Each row comes from the steps of one path. Every step used is in the known rows, and no mark comes twice. Write the path behind each row, first mark first.
In the rows, 128 means zero.
Known rows
fikata -> leku -> karo: [117 140  77 130 137 114 117 169  80  94 102  90  95  89 144 119  95 132
 102 154 133 141 125 160 127]
fikata -> banof -> fumog: [128 128 163 112 139 116 134 143 144 164 170 127 140 101 133 119 125 139
 112 133 160 107 143 131 146]
subu -> fumog -> banof -> fikata: [122 143 155 125 107 111 116 212 177 141 154  96 144  96 143  73 134 136
  96 146 136 115 120  63 137]
leku -> karo: [134 120 100 119 121 126 135 153 105 112 114 121 113  79 137 117 134 120
 118 143 120 121 131 153 120]
subu -> fumog -> banof -> leku -> kegiga: [102 160 133 123 119 111 142 196 170 145 163 104 153  97 169  48  88 134
 107 148 141 155 104  82 131]
banof -> fikata: [133 116 143  94  88 135 123 160 143 139 120 108 140 130 126 116 126 127
 107 128 117 112 151 112 121]
leku -> subu -> fumog -> banof: [114 171 159 134 123 104 103 171 165 122 173 131 140  84 129  78 154 161
 145 129 155 106 115  73 149]
fumog -> leku -> fikata -> banof: [123 154 132 150 133  54 136 172 160 170 141 101 113  96 114  74  87 172
 128 117 156 135 125  94 165]
subu -> leku: [113 120 140 156 127 127 130 132 143 106 130 101 143 120 143 101 103 123
 119 126 126 130 118 135 123]
fikata -> banof -> karo: [115 103 115  92 129  88 124 169 133 129 150 133 105  76 171 141 150 137
 108 154 155 129 128 126 140]
fumog -> subu: [132 128 118 118 130 101 112 134 146 109 148 135 132 112 151 126 134 138
 159 139 146  97 103 129 150]
leku -> banof: [114 159 105 106 129 111 170 150 141 135 133 102 117 116 127 104 160 129
 149 122 146 132 135  95 149]
leku -> subu -> fumog: [131 157 148 120 101 121  94 143 161 128 152 144 150  96 122  96 140 154
 159 126 124 101 121  85 127]
fikata -> banof: [128 117 132 137 142 108 147 147 131 146 150 116  98 102 128 134 136 119
 125 128 155 126 121 126 151]
fumog -> subu -> leku -> fikata -> banof: [113 126 147 149 130  54 137 164 185 128 160  88 125  60 143  58 116 151
 139 112 161  81  97 105 166]
banof -> karo: [115 114 110  84 114 109 106 151 129 110 126 142 135 102 171 135 142 145
 110 155 128 130 135 130 118]
banof -> fumog -> kegiga: [106 144 144 108 117 109 127 129 161 129 170 150 174 123 117  93  89 122
 103 134 136 120 121 149 127]
fikata -> leku: [112 147 105 140 144 116 109 145 103 111 114  96 110 137 138 131  90 140
 112 139 139 149 125 136 135]
fumog -> leku -> kegiga: [114 158 130 144 111 104 137 139 151 122 140 116 143 124 136 102  67 141
 151 135 123 175  95 125 141]
banof -> fumog -> leku: [126 158 149 125 128 107 101 144 147 145 151 130 177 140 144  99  67 176
 125 147 144 130 143 132 140]
subu -> fumog: [134 142 129 144 124 120 113 154 159 137 143 128 144 107 140 104 121 129
 130 145 117 126 105  91 123]
leku -> fikata -> banof: [124 136 143 130 129  83 151 155 151 168 138 107 106  81 104  86 138 143
 117 103 146 111 133  96 149]

Write each row's path
[ 87 144 174 139 117  62 151 158 200 147 183 102 169  69 110  25  72 134
  86 106 151 104 113 126 142] : subu -> leku -> fikata -> banof -> fumog -> kegiga
[126 148 153 134 144  88 119 162 152 164 173 120 147 112 143 107  76 168
 123 147 171 129 137 129 162] : fikata -> banof -> fumog -> leku
[102 141 173 116 103 112 122 126 186 101 179 111 198  88 171  69  84 139
 150 136 132 102  89 143 137] : banof -> fumog -> subu -> leku -> kegiga
[ 96 146 131 107 124 119 159 170 138 136 149 104 138 119 159  73  94 134
 105 129 152 157 127 119 136] : fumog -> banof -> leku -> kegiga
[109 126 158 158 129  83 152 158 168 147 141  81 122  75 118  61 111 139
 109 101 145 113 121 104 144] : subu -> leku -> fikata -> banof
[ 98 161 151 110 125 119 160 150 168 128 156  86 174 109 149  63 122 144
 128 125 147 114 145 108 138] : subu -> leku -> banof -> fumog
[109 155 115  99  87  96 105 173 179 132 169 148 166 112 133  52  74 139
 125 134 140 112 121 105 118] : banof -> leku -> subu -> fumog -> kegiga
[113 121 123 101 116 115 168 163 141 162 151 104 118 105 152  97  89 116
 115 127 148 151 128 129 137] : fikata -> banof -> leku -> kegiga
[104 151 133 108 133  91 139 187 144 162 127  99 138 117 137  40 106 173
  84 111 159 119 164  93 137] : fumog -> banof -> leku -> fikata
[122 147 174 103 125  90 137 150 162 185 157 118 149  82 110  72 125 164
 105 108 149  93 154 104 145] : leku -> fikata -> banof -> fumog
[113 155 104 126 117  96 107 252 128 111 126  57 110  56 161  64 102 139
  70 173 137 129 118  96 136] : subu -> fumog -> banof -> fikata -> leku -> karo
[ 96 183 109 138 108  81  86 165 160  95 164 124 135 101 117  80  73 139
 131 139 140 133  86 109 138] : fikata -> leku -> subu -> fumog -> kegiga
[ 77 195  98 100 132  81 150 165 149 116 163  92 146 122 127  72  82 136
 110 138 164 144 123 124 155] : fikata -> leku -> banof -> fumog -> kegiga
[ 90 136  91  81 118  66 135 182 176  75 154  98 143  69 209  83 153 152
 156 159 161 105 107 106 153] : fumog -> subu -> leku -> banof -> karo
[118 134 119 105 105 124 106 176 117 122 107  74 121 140 137 117  88 138
  91 139 128 133 146 119 128] : banof -> fikata -> leku
[103 137 135 102  89 118 167 183 171 123 127  56 144 111 142  64 132 123
 120 120 132 118 145  85 136] : subu -> leku -> banof -> fikata
[116 118 166 130 140  88 119 153 177 125 192 107 160  78 172  90 106 145
 136 143 176  77 110 138 162] : fikata -> banof -> fumog -> subu -> leku
[111 121 127  85 115  66 129 177 152 151 136 122 113  56 146  95 149 160
 100 129 146 115 139  99 139] : leku -> fikata -> banof -> karo
[106 148 138  91 124 115 116 169 125 131 151 122 136 127 145  78 125 171
 120 118 177 108 171 114 142] : fumog -> banof -> leku -> subu
[ 99 150 119 137 129 110 173 152 157 113 136  76 132 108 143  77 133 124
 142 119 143 133 123 101 144] : subu -> leku -> banof
[113 170 139  83 125 120 158 144 153 149 153 113 160 116 133  89 148 149
 137 129 150 112 158 100 146] : leku -> banof -> fumog
[121 138 122  94 111 108 131 161 142 169 109 112 148 131 131  56  91 165
  98 112 128 114 170 104 117] : banof -> leku -> fikata
[110 162 123 115 120 116  91 134 105 101 125 109 116 126 123 122 108 165
 138 121 147 123 141 131 140] : fikata -> leku -> subu
[134 162 118 167 128  92  99 173 168 138 147 121 149 120 149  91  72 157
 141 159 128 149  98  89 139] : subu -> fumog -> leku
